Every row comes from one small tree of marks. The marks that hang from a mark follow it in brackets, in the order of their numbers. Every link used is in the known rows. Which tree was each row made from?
Known rows:
J_66[J_625[J_326[J_388[J_768]] J_695]]: [-0.29 -0.97  2.46  0.71 -3.43  1.26 -4.72 -2.25 -1.88  1.05  0.26 -2.94
  1.98 -2.38 -0.58 -2.46]
J_695[J_625[J_66 J_326[J_388]]]: [ 0.98 -0.47  2.48  1.36 -2.24  0.71 -3.72 -2.07  0.02  1.88 -1.70 -2.22
  2.20 -0.80 -1.60 -1.92]
J_388[J_326 J_768 J_893]: [ 0.18  0.75  2.06  2.26 -3.42  2.19 -3.96 -1.87 -3.12  0.24  1.53  0.67
  3.22 -0.55 -0.70 -1.25]
J_893[J_388]: [ 1.13 -0.58  2.70  1.58 -3.31  1.20 -3.11 -1.10  0.00 -0.31  0.62 -1.04
  0.56 -2.54 -1.39 -1.60]
J_409[J_388[J_326[J_625[J_695]] J_893]]: [ 0.76 -1.00  1.17  2.26 -3.96  3.35 -3.41 -0.78 -0.54 -1.15 -0.30 -1.12
  3.39 -1.71 -1.90 -0.04]
J_326[J_388[J_66 J_893] J_625]: [ 0.08 -0.65  2.95  1.38 -4.16  1.83 -5.50 -0.69 -0.50 -1.58 -0.99 -2.65
  2.51 -0.93 -1.80 -3.09]
J_326[J_388[J_66 J_768 J_893]]: [ 0.83 -1.42  2.88  1.79 -3.63  1.27 -6.03 -0.45 -2.03 -1.50  0.19 -1.32
  3.35 -0.73 -2.51 -3.05]
J_893[J_388[J_66 J_326[J_625] J_768]]: [ 0.44  1.58  2.29  1.43 -4.19  1.88 -4.54 -0.98 -0.45 -0.70  1.81 -0.90
  1.62 -2.79 -0.77 -2.35]
J_326[J_388[J_66[J_625[J_695]] J_768]]: [ 0.14 -1.13  2.75  0.62 -3.59  1.24 -6.05 -0.35 -1.73 -0.88  0.15 -2.60
  3.21 -1.30 -2.09 -2.92]
J_625[J_66 J_326[J_388[J_768 J_893]] J_695]: [ 1.34 -3.30  1.63  2.23 -3.66  1.29 -4.09 -3.37 -1.38  1.19  0.73 -3.03
  2.59 -0.59 -3.38 -1.31]
J_625[J_66 J_326]: [ 1.60 -2.55  0.52  2.33 -2.63  1.26 -4.15 -1.36 -0.55  1.19  0.28 -2.07
  0.85 -1.30 -0.93 -0.95]
J_388[J_66[J_625[J_695]] J_326 J_768 J_893]: [-0.49  0.93  2.45  1.82 -4.81  2.34 -4.79 -1.69 -4.26 -1.28  3.52  0.53
  4.15 -1.33  0.39 -2.64]
J_695[J_625]: [-0.11  0.85  3.28  0.54 -1.30  1.15 -2.40 -1.59 -0.11  1.56 -0.95 -1.35
  2.09 -1.12 -1.01 -1.77]
J_625[J_66 J_326[J_388]]: [ 1.97 -2.96  0.83  2.33 -3.34  1.06 -5.24 -1.12 -0.50  0.97 -0.92 -2.94
  1.54 -0.75 -1.95 -1.16]
J_388[J_66 J_326 J_768]: [ 0.28  1.31  1.29  1.38 -3.19  2.37 -5.32  0.15 -2.07  0.10  2.48 -0.79
  3.31 -1.32 -0.45 -1.52]
J_625[J_695]: [-0.02 -1.43  2.34  0.74 -2.21  2.05 -1.89 -1.93 -0.59  1.37  1.29 -2.78
  2.02 -1.03 -2.31 -0.39]
J_326[J_388[J_768 J_893] J_625[J_66 J_695]]: [-0.37 -1.91  2.87  0.94 -3.85  1.44 -4.15 -2.91 -0.78 -0.85 -0.87 -2.99
  2.80 -0.07 -3.50 -2.23]
J_66[J_625[J_326[J_388] J_695]]: [-0.09 -1.14  2.44  0.84 -3.66  1.40 -4.43 -2.03 -1.68  1.07  0.08 -3.13
  1.88 -2.25 -0.41 -2.19]
J_409[J_388[J_66[J_625] J_768]]: [ 0.59 -1.73  1.28  1.20 -2.96  2.20 -5.75  0.88 -0.96 -2.60  0.45 -0.83
  2.96 -3.19 -1.39 -2.12]

Write each row's tree:
[-0.62 -0.58  3.34  0.79 -3.86  1.83 -5.10 -2.12 -0.87 -1.08  0.16 -3.10
  3.18 -1.08 -3.05 -3.28] -> J_326[J_388[J_66 J_768 J_893] J_625[J_695]]
[-0.16  0.38  1.17  1.15 -3.66  2.75 -2.60 -1.53 -0.48  1.33  0.39 -2.57
  2.35 -0.25 -0.85  0.37] -> J_388[J_326[J_625[J_66 J_695]]]
[-0.61  1.30  1.76  0.79 -3.97  2.32 -5.09 -0.66 -2.93 -0.13  2.90 -1.07
  3.62 -1.72  0.26 -2.01] -> J_388[J_66[J_625[J_695]] J_326 J_768]
[ 0.55  0.73  3.05  1.06 -1.82  0.92 -3.89 -1.97  0.08  2.49 -1.66 -2.40
  2.13 -1.53 -1.39 -2.33] -> J_695[J_625[J_326[J_388]]]
[ 1.23 -0.95  1.02  2.58 -3.87  2.98 -5.29  0.35 -1.69 -2.26  1.13  0.20
  4.07 -2.04 -1.73 -1.20] -> J_409[J_388[J_66 J_326 J_768 J_893]]
[ 0.04 -0.76  2.05  1.11 -3.42  1.82 -4.70 -0.67 -1.66 -0.21  2.16 -2.12
  2.01 -2.59  0.29 -2.66] -> J_388[J_66[J_625[J_326 J_695]]]
[ 0.34  0.92  1.96  2.46 -4.03  2.43 -5.08 -0.87 -3.37 -1.01  3.01  0.81
  3.84 -0.91 -0.32 -2.15] -> J_388[J_66 J_326 J_768 J_893]
[-0.64  1.51  2.28  1.75 -4.21  2.77 -4.42 -1.97 -2.56 -0.71  2.96 -0.46
  3.75 -1.15 -0.66 -2.38] -> J_388[J_66 J_326[J_625[J_695]] J_768 J_893]
[ 1.26 -2.24  1.41  2.51 -3.98  2.44 -5.32  0.26 -1.43 -2.81  0.53 -0.35
  2.94 -3.02 -0.80 -2.16] -> J_409[J_388[J_66[J_625[J_326]] J_893]]
[ 1.60 -3.55  1.55  2.44 -3.94  1.45 -3.65 -3.06 -1.09  1.23  0.47 -3.28
  2.47 -0.39 -3.14 -0.89] -> J_625[J_66 J_326[J_388[J_893]] J_695]
[ 0.67 -0.42  1.13  2.22 -3.92  3.14 -5.31  0.02 -1.15 -2.34  0.68 -0.27
  3.77 -2.30 -1.54 -1.51] -> J_409[J_388[J_66 J_326[J_625] J_768 J_893]]
[ 0.97  1.02  2.22  1.77 -4.13  1.74 -4.51 -0.68 -1.01 -0.61  2.24 -0.43
  1.91 -2.57 -0.93 -2.01] -> J_893[J_388[J_66 J_326 J_768]]
[-0.02 -1.99  2.28  0.54 -3.70  1.69 -3.72 -1.84  0.54  0.03 -1.63 -4.48
  2.24 -0.03 -3.25 -1.17] -> J_326[J_388 J_625[J_66 J_695]]
[ 0.64 -0.93  1.35  2.16 -4.39  2.96 -5.06 -0.23 -2.31 -2.48  1.44  0.03
  4.29 -2.33 -1.21 -1.49] -> J_409[J_388[J_66[J_625[J_695]] J_326 J_768 J_893]]
[ 1.55 -3.39  1.20  1.95 -3.56  1.45 -3.79 -2.57 -0.46  1.79  0.20 -4.05
  2.19 -0.59 -3.19 -0.60] -> J_625[J_66 J_326[J_388] J_695]
[ 0.83 -0.44  2.79  1.55 -2.30  0.60 -3.93 -2.59 -0.63  1.46 -1.36 -1.50
  2.46 -0.79 -1.74 -2.44] -> J_695[J_625[J_66 J_326[J_388[J_768 J_893]]]]
[-0.38 -0.64  2.86  1.73 -3.63  1.46 -5.31 -2.23 -3.52 -1.45  3.24 -0.02
  2.80 -2.58 -0.09 -4.15] -> J_388[J_66[J_625[J_326 J_695]] J_768 J_893]
[ 0.72 -2.05  1.65  2.06 -3.60  2.33 -5.43 -0.61 -1.80 -2.61  1.28 -0.37
  3.35 -3.24 -1.58 -2.58] -> J_409[J_388[J_66[J_625[J_326 J_695]] J_768 J_893]]
[-0.25  1.14  2.24  2.04 -4.71  2.18 -5.50 -0.96 -4.24 -1.67  2.93  1.09
  3.81 -1.44  1.02 -2.93] -> J_388[J_66[J_625] J_326 J_768 J_893]
[ 1.16 -2.96  0.91  1.89 -2.82  1.66 -2.71 -2.84 -0.53  1.99  1.41 -3.20
  1.52 -1.14 -2.20 -0.36] -> J_625[J_66 J_326 J_695]
[ 0.85  0.92  2.31  1.60 -3.70  1.57 -3.70 -1.40 -0.83  0.27  1.20 -0.53
  1.48 -2.30 -1.20 -1.32] -> J_893[J_388[J_326 J_768]]
[-0.61 -1.40  1.87  0.45 -2.66  1.97 -2.24 -2.20  0.42  0.32  0.07 -3.27
  1.24 -0.83 -1.81 -0.82] -> J_326[J_625[J_66 J_695]]
